Each row comes from the steps of one walk. Every step used is in the known rows, and no mark comes twice. Write the walk behind each row, first mark first.
In the rows, zero is written as 128.
Known rows
Y > A > Z > E > Q: [103 121 101  95 147 121 166 102 153 106 109 126 103 147  47 142 145 110
 131 138 133 114]
X > Q > E > Y > U: [ 99 153 148 100 135  97 157  93 146 128 144 152 122 161  37 106 131 131
 133 125 117 115]
U > Y > A > Z: [121 124 144 109 143 109 171 104 148  92 120 130 121  95  52 154 133 125
 114 130 125 112]
Z > A > Y > U: [114 141 115 104 123  70 152 107 134  85 126  96 128 115  99 119 113 131
 126 113 117 115]
R > Q > E > Y > U > Z: [118 148 149  95 134  86 164 104 140 134 121 127 155 154  50 115 132 132
 131 122 140 133]
U > Z > E > Q: [108 121 119 105 137 110 174 110 181 124 108  94 124 122  37 131 154 119
 132 140 110 136]
X > Q > E: [106 148 164 128 138 103 160  91 163 125 109 139 120 149  48 107 151 125
 132 137  92 117]
R > Q: [109 141 144 116 143  70 164  98 158 117  96 118 145 128  67 105 143 135
 131 128  96 154]
Q > R: [116 130 116 131 140  90 154 118 167 105 119 115 131 113  39 116 140 131
 128 134  96 149]
A > Y > U: [113 136 133 109 134  61 167 106 146  92 122 112 131  99  76 122 121 131
 118 113  89 115]
X > Q > E > Y > U > Z > A: [108 152 137  93 122 115 152 102 139 130 146 119 129 162  59 113 126 126
 140 132 152 114]
E > Q > X: [100 133 132 124 143 119 179  83 176 104 107 132 121 131  19 129 147 118
 133 134 109 139]
R > Q > E > Y > A > Z > U: [104 150 135  97 135 111 158 103 125 132 114 125 139 169  65 147 125 122
 145 139 162 113]
E > Z > U > Y > A: [ 98 108 115  87 146 131 153 109 143  94 153 103 144 105  39 167 128 132
 113 138 127 113]
E > Y > A > Z: [103 137 140 102 144  93 164 109 146 116 126 124 122 127  47 139 129 122
 129 133 146 130]
R > Q > E > Z > A > Y > U: [116 142 140  88 135  90 155  96 119  92 115 113 157 174 100 120 119 121
 130 117 135 113]
A > Y > U > Z > E > Q > R: [127 118 100  93 138 105 181 124 162  96 130 103 130 121  37 136 129 117
 131 125 112 114]
U > Z > E: [115 124 123 116 127  86 157 125 183 124 104  80 125 105  71 129 153 117
 122 137 102 124]
R > Q > E: [116 148 156 124 138  83 157  95 152 123  88 130 144 157  64 107 148 131
 131 129 108 135]
Y > U > Z > A: [113 129  90 103 123  93 144 112 138 105 129  88 132 109  86 120 128 128
 124 128 128 132]
E > Y > A: [ 99 135 133  97 143  90 148 108 150 116 141 123 129 140  32 123 130 137
 126 124 145 135]
R > Q > E > Y: [111 157 173 112 136  80 162  98 156 135 105 133 148 167  45 108 139 136
 138 125 131 145]
R > Q > X: [109 143 143 126 139  87 171  90 171 110  89 128 140 135  63 118 147 118
 133 127 109 138]
Q > X: [106 137 137 134 132  95 163  97 179 104 103 119 122 114  54 128 147 116
 124 130 103 127]
U > Z > E > Y > A: [108 125 121  87 133  98 149 128 168 128 134  95 126 137  46 135 141 121
 125 129 154 115]

Which walk is each row?
[100 129 114 116 133 119 171  93 189 108 104 120 109 143  36 132 153 109
 134 133 115 121] => Z > E > Q > X
[107 121 109 102 134 116 149 108 144  97 143 106 130  97  46 156 126 140
 117 132 127 108] => Z > U > Y > A
[113 139 163 114 129 100 156 106 147  97 110  93 143 150  83 134 132 117
 129 129 125 113] => Q > E > Z > A > Y
[110 123  95 113 141 114 161 116 177 107 120 116 117 142  21 121 147 124
 137 137 110 144] => Z > E > Q > R
[114 132 122 118 123  95 151 114 158 114 111  76 135 107  79 123 139 127
 131 138 124 142] => U > Z > A
[105 131 121 121 134 123 186  94 184 108  89 121 101 130  51 148 152  94
 138 140 116 115] => A > Z > E > Q > X
[122 129 140 106 133  69 176 113 151 101 119  96 141  86  74 131 126 125
 118 120  95 113] => A > Y > U > Z
[ 97 126 119 106 137 101 146 107 153 102 123  88 139 128  73 124 137 123
 128 137 122 148] => E > Z > A
[110 136 133 125 147 103 167 108 171 112 128 134 125 127  33 105 142 127
 138 141  87 140] => X > Q > R
[100 144 125 108 128 118 150 110 132 127 126 115 122 146  56 159 126 119
 135 142 157 102] => Q > E > Y > A > Z > U
[105 127 119  90 135  84 156 108 133  82 136  93 142 122  92 130 116 123
 122 119 118 120] => E > Z > A > Y > U
[107 133 127  95 133  81 165 115 153 125 143 103 139 105  44 125 128 132
 122 124 123 141] => E > Y > U > Z
[116 122 138 104 143 104 154 105 152  92 133 129 128 106  35 138 134 140
 109 122 123 118] => U > Y > A
[113 125 109 107 135  83 159 111 150 112 126 104 134  94  61 122 136 128
 116 129 100 131] => Y > U > Z
[115 120 125 100 140 150 184  92 171  88 114 142 102 133  30 169 143 101
 124 132 150  90] => U > Y > A > Z > E > Q > X
[107 124 146 112 131 128 159 105 155 108 132 101 146 113  43 163 138 128
 117 141 108 113] => Q > E > Z > U > Y
[ 87 120 111 108 140 105 155 111 156 115 130  82 143 103  60 147 138 124
 126 146  95 138] => E > Z > U
[113 130 135 123 125 107 177 108 159 107 116  94 126  61  69 166 129 126
 127 143  99 119] => A > Z > U > Y
[105 141 139 110 126  79 167 121 179 130 109  99 112 116  71 137 139 113
 135 134 123 128] => A > Z > E > Y
[109 123 136  86 146 138 154  98 129 105 132 124 160 156  46 156 133 130
 120 135 143 105] => R > Q > E > Z > U > Y > A
[ 99 134 133 107 140 110 157  99 143 125 108 105 160 154  66 135 142 123
 134 143 111 130] => R > Q > E > Z > U
[111 132 122 122 128  82 163 116 175 116  93  98 109 108  89 134 148 108
 128 137  98 119] => A > Z > E
[116 125 120  97 130 111 190 102 174  95 113 107 121 123  52 147 136 102
 129 122 117  91] => A > Y > U > Z > E > Q > X
[100 130 161 105 138 143 170  94 159 116 141 118 140 125  37 153 139 124
 126 147 100 103] => X > Q > E > Z > U > Y
[108 128 123 114 145  96 160 106 142 104 108 125 118 117  65 138 138 118
 122 136 121 121] => Y > A > Z
[114 121  92  99 126  83 150 123 162 115 124  91 123 108  78 126 143 118
 116 126 105 113] => Y > U > Z > E
[108 140 141 105 138 106 146  96 139 112 101 110 153 180  80 114 141 122
 136 135 136 142] => R > Q > E > Z > A
[115 122 119  88 135  94 184 111 162 104 120  97 127 116  56 136 131 118
 127 122 106 107] => A > Y > U > Z > E > Q
[106 143 147 105 138 102 141 105 144 121 132 136 128 171  29 125 136 133
 124 125 154 118] => Q > E > Y > A
[ 99 126  97 111 135 109 153 109 134 110 118 103 119 107  76 156 130 118
 130 146 123 111] => Y > A > Z > U
[104 134 132 116 131 114 139 103 147 107 115 100 138 159  71 126 142 120
 127 137 131 131] => Q > E > Z > A
[109 126 112 121 151 114 172 104 164 103 123 127 130 128   4 119 141 134
 137 138 104 162] => E > Q > R
[104 138 109  94 126  78 161 119 158 119 128 111 110 120  77 134 128 114
 128 124 125 118] => A > Z > E > Y > U
